Every row comes from one small tree of marks. The marks that hang from a mark follow it in brackets, in the order of their numbers. Every link used is in the known rows. Which tree was each row made from?
Known rows
z124[z308[z774 z908[z565 z797]]]: [  7  17 -33  13 -24  23   9  23 -15  13   8   8  11  -6 -39 -14 -16]
z124[z308[z774 z908]]: [ -8  12 -31  18 -33  16  14   8 -14  18  20  10  25 -15 -31   2  -3]
z308[z124 z908[z797]]: [-12   7  -8  -1 -16  10 -28   5 -20   9  -5   6   6  27 -25   8  -8]
z908[z308 z565]: [  4  18   2   7  -3   7  -6  29  -6   0 -25  31  -3   2 -16 -21 -22]
z797[z908[z308 z565]]: [  2   3 -28   4   7   7  11  21 -21  11  -4  17   6   1 -24 -12 -16]
z908[z308[z124 z774] z565 z797]: [  0  17  -3   4 -22  26 -30  20 -19   6 -27  30 -19  -2 -30 -37 -27]
z308[z124 z774 z908[z797]]: [ -8   3 -12  10 -35  18 -30   4 -26  21   9   8   8   4 -27  -9  -6]
z804[z575]: [ -5   3  -3 -11   2   7 -20  19   1  -7 -18  -1  22  -9  -1  11  -4]
z774[z308[z124 z908[z565]]]: [-19  23  -4  33 -30 -14 -12  36 -40  16  -9  49  29  28 -50  -9 -33]
z565[z908[z797]]: [  1  -4  28 -21   8  18  -6   5 -13  14  13  -9  -7  25 -11   8  -2]
z308[z124 z774 z908[z565 z797]]: [  1   9 -11  24 -32  13 -26  21 -30  20  -9  22  11  12 -35 -20 -22]
z804[z565[z908[z797]]]: [-24   0  29 -12  16   0 -15  11 -23 -12  -5   8   2  31   1  -4  -1]
z308[z908]: [  1   1  -7   9 -14  -1  -5  13 -11  14  11   7  24  10 -13   7   1]
z308[z124 z774 z908]: [-17   4  -9  32 -42   3 -21   5 -29  26   5  23  26   0 -25  -1  -8]
z908[z308 z565 z797]: [ 15  17   0 -17   3  21 -16  28  -3  -5 -20  13 -21   6 -18 -29 -19]
z804[z565[z908[z308[z774]]]]: [-30   4  30   7 -11   3 -18  18 -31   4  -2  36  15   8  -5 -18  -5]
z804[z565[z908[z308 z797]]]: [-27   7  30 -21  11   9 -24  18 -26 -11  -9  21  -3  26  -6 -12  -3]

Write each row's tree
[ -9  10  -4 -12 -27  30 -34   1 -14   7  -8  14 -21 -12 -20 -26 -10]  z908[z308[z124 z774] z797]
[-12  14   0 -21  -7  25 -32   3  -9  -3 -21  13 -24  10 -19 -10 -12]  z908[z308[z124] z797]
[-19  11  -1  10 -34  17 -25   2 -16  13 -11  31  -4 -14 -18 -16 -12]  z908[z308[z124 z774]]
[  3  16  -6  23 -23 -13   1  42 -30  17   9  36  29  15 -41 -18 -22]  z774[z308[z908[z565]]]
[ 23   2 -12  13 -25  14 -14  29 -18  20  11   5  12  -2 -25 -29 -10]  z308[z774 z908[z565 z797]]
[-11  22  -7  15 -22  -4 -19  36 -38  13  -5  36  14  30 -52 -15 -31]  z774[z308[z124 z908[z565 z797]]]
[ 19   7 -10   2  -4   7  -9  30 -13   9  -2   4  10  21 -23 -10 -14]  z308[z908[z565 z797]]
[-15   6  27 -12 -20  33 -28   5 -30  24   2  19  -9  12 -28  -7 -12]  z565[z908[z308[z124 z774] z797]]
[-16  15  -8   2 -26   1 -23  20 -35  14  10  23  11  23 -46  -7 -17]  z774[z308[z124 z908[z797]]]
[-20  -4 -31   8 -21  16  -6  -1 -29  21   7  17   6 -13 -26 -11  -7]  z797[z908[z308[z124 z774]]]
[-10  11 -10  46 -39   1 -17  20 -32  25 -13  37  28   8 -32 -11 -24]  z308[z124 z774 z908[z565]]
[  3   1  26 -22 -14  34 -17  12 -22  24  19   6  -8   1 -22 -14  -3]  z565[z908[z308[z774] z797]]
[  5  10  -9 -10 -19   3 -11  26 -23  14  29  10  11   9 -37 -16  -6]  z774[z308[z908[z797]]]
[-19  10  30 -20  -3  27 -26   7 -25  14  -7  18 -11  31 -26   8 -14]  z565[z908[z308[z124] z797]]
